Each row was made from one small tree. The marks that hang from a mark follow it in brackets, in alphabetical order. Every link used is in the known rows. Write each row's tree.
In the rows, 128 means zero.
Known rows
mepi{murum{duza{bopa} fibid fivep tanub}}: [ 96  67  86 164 102 173 108 157 158 136 106  84 173 115  57 174 187  85
 120 212  96 116 178 144 173 118 108 157 132 153 199  71]
bago{goson{murum{bogur fivep mepi tanub}}}: [142 107 133 169 124 130  71 114 149 114 139  81 186  59 136 136 170 121
 165 143 146 133 173 163 132 148 110 154 132 150 148 140]
bogur{murum{tanub}}: [116 107 147 148 146 119  92 150 120 138 129  90 152 112 135 121 133 100
 163 143 156 159 147 126 137 133 136 146 126 158 143 104]
duza{bopa{fivep goson{bago{tanub} murum}}}: [205 108 162  84 120 194 157 169 150 161 145 125 107  91  89  50 116  99
 112 133 161 168 189 145  84 203 170 101 133  92 153 132]
tanub{bago{fibid goson} murum{rele}}: [143 131 170 138 156 117  62 108 135 113 146 142 155 107 144 123 105 138
 127 110 140 187 134 128 115 213 120 167 137 125 138  93]
bogur{murum{fivep{bopa} mepi rele}}: [ 90 128 161 150 125 111  76  87 126  98 154  94 149  90 116 103 155  80
 169 131 143 117 151 163 106 150 106 138 181 123 155 128]
bogur{murum{mepi rele}}: [ 93 146 154 164 126  88  90 100 103 111 132 120 144 103 137  95 138  78
 161 122 176 145 147 144 116 165 121 139 154 119 118 115]
rele{murum{fivep}}: [160 116 144 129 157 121 116 131 151 161  92  88 111 100 123 123 170 112
 132 145 136 114 172 159 138 116 125 120 141 118 165 102]
fibid{murum{bogur duza{bopa{goson}} rele}}: [108 132  96 131 103 146 107 112 144 139 120 137 154  94  98 106 137  74
 111 146 127 158 165 159 106 202 154 170 121 145 139 111]
murum{bogur}: [145 136 139 151 124 125 105 113 141 155 123 105 146  82 121 110 134  81
 130 119 145 134 135 150 116 120 150 131  93 142 135 125]
fibid{murum{bogur fivep mepi}}: [143 141 125 141 125 124  83  87 135 102 126  94 120  92 139 125 163  82
 138 145 144  84 162 166 111 138 132 134 130 126 133 135]
bago{tanub{murum}}: [141 116 146 124 120 137 119 133 113 134 133  92 112 114 144  72 112 110
 110 139 150 103 131 157 112 124 158 135 114 123 126 103]
bogur{murum{duza fivep rele}}: [ 81 118 132 158 113 101 108 126 110 128 114 116 146  90 115 117 166  91
 119 178 144 146 160 143 120 149 105 148 164 126 134  77]
bago{goson{murum{bogur rele}} tanub}: [163 112 150 195 100 125 118 129 131 158 134 121 123  46 123  80 159 115
 101  97 154 159 149 158  78 190 132 174 122 138 108 124]
fivep{bopa{duza goson{bago murum{bogur mepi}}}}: [138 131 142 106 118 161 102  71 175 142 174  87 177  85  90  73 117  89
 158 122 172 153 157 184  54 161 130 124 115 122 136 176]
tanub{murum{bogur duza fibid mepi rele}}: [ 60 146 114 167  68 104  92  75 107 101 111 108 187  91 119 123 147  63
 137 165 159 111 139 170 117 120 115 170 127 137 110 102]
murum{bogur duza{bopa{fivep goson}} rele tanub}: [ 98 128 114 124  84 179 114 144 140 157 112  98 219  79  71 130 124 102
 134 155 172 171 175 149 147 185 154 152 140 156 166  99]
duza{bopa{goson{bago}}}: [148 119 156  85 145 169 123 140 169 145 159 130 158 109  98  75 103  78
 151 139 120 163 163 154 112 168 174  89 106 103 189 114]
bogur{murum{mepi tanub}}: [105 127 147 147 137 108  81 126 118 118 140  81 162 116 145 119 134  86
 185 145 173 143 152 139 141 139 138 140 134 143 135 112]
fibid{murum{bogur rele tanub{bago{goson{bopa}}}}}: [148 132 150 157 114 158  64  92 154 130 177 124 136  85 123 121 140 113
 157  99 151 175 174 122 112 211 121 183 114 161 159  74]
goson{bopa{duza fivep} murum{rele tanub{bago}}}: [132 119 148 138  99 187 129  94 134 145 125 127 133  85  66 128 131 147
  93 109 207 194 178 116 118 182  69 137 147 138 135 107]
rele{murum}: [167 128 140 134 158 115 120 127 148 174  95 103 110 112 132 107 152  99
 138 125 147 137 162 151 130 127 141 128 118 127 142 103]
duza{bopa}: [136 115 132 124 141 145 126 123 150 142 124 133 135 107 104 109 131  84
 123 121 104 140 138 144 131 134 153 108 106 125 171 124]
bago{fibid tanub}: [178 112 167 148 127 134 127 147 151 151 130 103 101  87 129 106 126  96
  87 129 142 152 154 152 108 156 184 129 105 114 119 109]
fibid{murum{bogur mepi tanub{bago}}}: [147 147 125 139 114 125  68  87 153 126 149  99 128 116 134 152 148  79
 148 131 167 116 149 148 124 164 131 161  95 156 128 113]
murum{bogur fivep tanub{bago{goson}}}: [156 115 146 148 135 142  67 132 169 151 162  89 171  85 113 158 148 127
 153 141 133 136 144 144 121 156 120 145 115 165 182  93]
fivep{bopa{goson{bago{fibid tanub{murum{duza}}}}}}: [151 113 167  74 113 168 103 132 165 138 187  76 153 109 129  54  89  87
 132 175 137 165 171 170  81 174 202 151 113 106 140  88]
murum{bogur duza{bopa{fivep}} fibid mepi tanub}: [108 127 100 136  79 167 117 122 143 135 111  95 197  95  77 164 155  66
 153 175 155 127 167 144 137 127 149 137 125 153 161 112]
goson{murum{mepi rele tanub}}: [100 112 139 180 100 116 110 102 128 109 111 120 157  74 121 125 163  98
 120 123 169 149 167 166 156 153  95 153 130 132 110 132]
fivep{bopa{goson{bago murum{mepi}}}}: [170 121 156  99 130 151 105  98 174 127 179 116 144 100 114  51 113  64
 170 127 152 162 175 180  78 175 135 116 115 106 134 161]
bogur{murum{rele}}: [104 127 158 163 135 100 102 124 104 131 120 126 134  95 126 100 138  91
 139 120 158 163 142 131 114 159 120 147 144 132 126 105]
bopa{duza fivep goson{bago}}: [158 129 145  76 148 191 141 140 142 157 133 118 157 126  83  81  78 131
 134 151 205 162 165 143  70 170 134  72 142 108 149 124]

Write each row's tree
[137 115 106 132 107 164 130 148 153 185  75  78 174  92  74 172 183  91
 147 169 143 141 182 133 143 121 150 159 130 162 181  90] : rele{murum{bogur duza{bopa{fivep}} fibid tanub}}
[128 138 134 135  95 185 112  77 132 132 126  70 173  70  98 111 131 126
 147 120 216 160 186 134 125 139 116 135 134 140 131 143] : goson{bopa{duza fivep} murum{bogur mepi tanub}}
[ 98 111 106 176 101 132 104 122 133 138 104 103 149 101  89 121 177  95
  95 180 145 121 176 152 158 148  92 160 150 120 146  63] : mepi{murum{duza fivep rele}}
[119 137 113 133  98 119 100 104 163 142 146 111 156 132 116 149 138  76
 135 175 164 138 151 157 141 148 126 134  95 139 126  78] : murum{duza mepi tanub{bago}}
[116  88 156 179 138 121  74 156 133 122 148 126 152  99  97 170 162 122
 158 154 136 163 146 125  98 185  70 161 171 165 172  81] : bogur{murum{fibid fivep rele tanub{bago{goson}}}}
[160 133 145  63 102 180 136 160 120 151 151  94 144 130 127  38  83 106
 130 190 198 137 181 152  85 173 177 118 135  97 128  73] : bopa{fivep goson{bago{tanub{murum{duza}}}}}
[ 80  67 100 189  81 164  96 132 158 131 125  81 175  98  49 164 189  84
 119 192 124 115 175 165 150 125  73 184 152 163 172  74] : mepi{murum{duza fibid fivep{bopa} rele tanub}}
[ 89 111 151 178  95 138  91 119 135 127 114  77 184  46 100 157 171 113
 118 138 149 116 156 166 163 116 117 150 133 149 165 102] : murum{bogur fivep rele tanub}
[106 149 105  82 117 154 111  98 113 107 116 114 171 138 126  96 113  94
 148 167 153 118 157 138 142 145 148 119 147 110 153 110] : tanub{murum{duza{bopa{fivep}} mepi}}
[ 82 101  96 151 100 168  97 151 151 149 122  96 203 116  70 120 136  95
 128 170 144 167 181 154 182 191 132 176 132 148 174  70] : mepi{murum{duza{bopa{goson}} rele tanub}}
[128 117 101 104 126 154 129 144 162 156 130 132 161 123  99  93 106  76
 126 167 116 165 155 159 117 168 165 118 109 132 156 108] : murum{duza{bopa{goson}}}
[135 102 131 142 119 143 105 100 161 105 145 106 134 100  91 130 149  63
 150 155 114  92 147 182  92 108 106 105 140 132 159 147] : murum{fibid fivep{bopa} mepi}
[ 88  87 104 154  86 159 115 139 163 138 112  88 189  71  69 186 183  76
 122 195  91 116 159 158 144  93 135 144 114 165 192  96] : murum{bogur duza{bopa} fibid fivep tanub}
[114  83 149 163  99 155  99 118 172 128 149 113 142  89  57 181 164  93
 118 144 116 122 141 166 114 133  71 143 140 162 177 106] : murum{fibid fivep{bopa} rele tanub{bago}}
[119 129 192 173  94 121  80  85 151 107 138  93 189  28 124 142 177  87
 131 121 171 182 192 159 153 166 143 170 112 106 126 119] : goson{bago{fibid} murum{bogur mepi rele tanub}}
[132 142 146 116 116 116  63  96 149 129 130  81 163  90 130 152 139 102
 106 176 130 143 145 141 130 141 142 171 115 130 143  81] : tanub{bago{fibid} murum{bogur duza fivep}}
[109 129 152 171 104 123 101 105 133 131 112 101 156  50 102 129 163  96
 109 127 143 114 148 165 131 127 119 136 135 128 152 112] : murum{bogur fivep rele}
[138 107  95 129 130 134 122 123 140 123 110 130  99 117 126 125 160  92
  95 191 119 112 172 153 108 138 114 133 130 131 128  95] : fibid{murum{duza fivep}}
[ 73 129 155 170 117 101  81 114 107 108 132  97 173  98 135 122 147  90
 169 133 183 146 154 145 148 156 118 154 153 139 131 100] : bogur{murum{mepi rele tanub}}
[ 56 112 121 184  87  99 102 123 112 112 119 113 178 105 110 148 163  63
 157 184 171 153 161 149 126 145 105 166 147 153 115  84] : bogur{murum{duza fibid mepi rele tanub}}
[194 107 152 125 166 187 120 117 145 138 126 135 136  83 108  94 104 161
 120 110 173 233 194 102  77 206 119 129 151 122 132 139] : bago{fibid goson{bopa{duza fivep} murum}}
[159 140 145 139 124 110  80 119 183 195 109  66 157  89 119 182 173  95
 129 154 156 184 175 139 152 154 164 189  90 152 142  63] : rele{murum{bogur duza tanub{bago{fibid}}}}
[161  99 120 140 124 151 118 119 154 132 147 130 129  76 126  81 153 107
 130 164 116 183 199 137 104 163 109 138 129 126 144  94] : bago{goson{bopa murum{duza fivep}}}
[121 116  92 151 106 137 102 120 143 144 117  97 146 103 129 144 160  85
 120 169 144 133 163 146 129 134 144 177  92 170 121  94] : fibid{murum{bogur duza tanub}}
[135 111 125 165 105 138 121 102 141 136 142 158 137  71 120  68 144 100
 122 132 137 210 191 135 104 191 107 161 125 128 119  87] : bago{goson{bopa murum{duza rele}}}
[104 108 102 171  95 149  76 136 150 156 116  42 190  91  96 150 181  97
 130 193 149 111 177 148 180 117 122 182 116 156 165  65] : mepi{murum{bogur duza fivep tanub}}
[111  87 101 162 100 139 134 149 149 146 108 120 157 110  95 158 150  77
 119 191 131 145 154 152 126 107 120 137  98 165 131  87] : murum{duza fibid tanub}
[ 83  90 128 166 105 119 108 121 131 124 131 118 143  90  81 131 170  66
 134 178 115 140 153 151  81 132  89 160 170 149 148 101] : bogur{murum{duza fibid fivep{bopa} rele}}
[156 131 114 145 140 119  66  97 156 103 135 108 152  87 154 144 160  98
 141 176 129 141 185 152  97 192 152 166 138 126 126 108] : bago{fibid{murum{bogur duza fivep mepi}} goson}
[101  85 124 203 102 149 100 146 132 133 103 103 161 103  76 153 163  93
 123 148 157 137 162 143 160 140  85 171 130 156 148  84] : mepi{murum{fibid rele tanub}}
[143 123 165 187 128 108  68  91 145  98 126 112 172  29 135 133 172 116
 128 117 144 171 180 163 118 198 116 169 156 116 125 145] : bago{fibid goson{murum{bogur fivep mepi rele}}}
[165 118 164 183  88 150 116 108 137 150 160 113 117  33 123  52 152 105
 120  86 154 176 179 148  85 192 145 172 116 127 123 106] : bago{goson{bopa murum{bogur rele}} tanub}
[104  95 123 120 123 185  89 120 176 151 150  44 206  87  71 138 115 134
 141 151 150 123 142 183 102 124 124 129 135 176 184 149] : murum{bogur fivep{bopa{duza goson}} tanub}
[185 105 166 136 111 141 151 138 148 157 146 121  84  77 120  64 155  88
  94 134 148 145 168 156  88 146 152 122  97  95 117 112] : goson{bago{tanub} murum}
[ 71  84 135 165 129 140 111 108 129 120 126 110 145  97  60 143 155 111
 123 147 131 129 129 153  59 127  69 136 186 153 160 138] : bogur{murum{fibid fivep{bopa{duza}} rele}}
[135 131 139 138 140 116 100 115 150 151 107  72 149 114 139 132 160 101
 169 138 171 122 175 166 164 124 141 135 124 133 146 100] : rele{murum{mepi tanub}}
[161  98 166 122 153 152  95 131 160 113 140 114 126  99 137 142 147 102
 126 150 135 168 191 133 132 162 162 143 104 119 146  94] : goson{bago{fibid{murum{tanub}}}}
[162 101 162 129 134 140 126 124 150 127 131 124 115  71 114  99 171  95
 111 153 127 141 180 153 113 126 108 108 122  96 150 121] : goson{bago murum{fivep}}
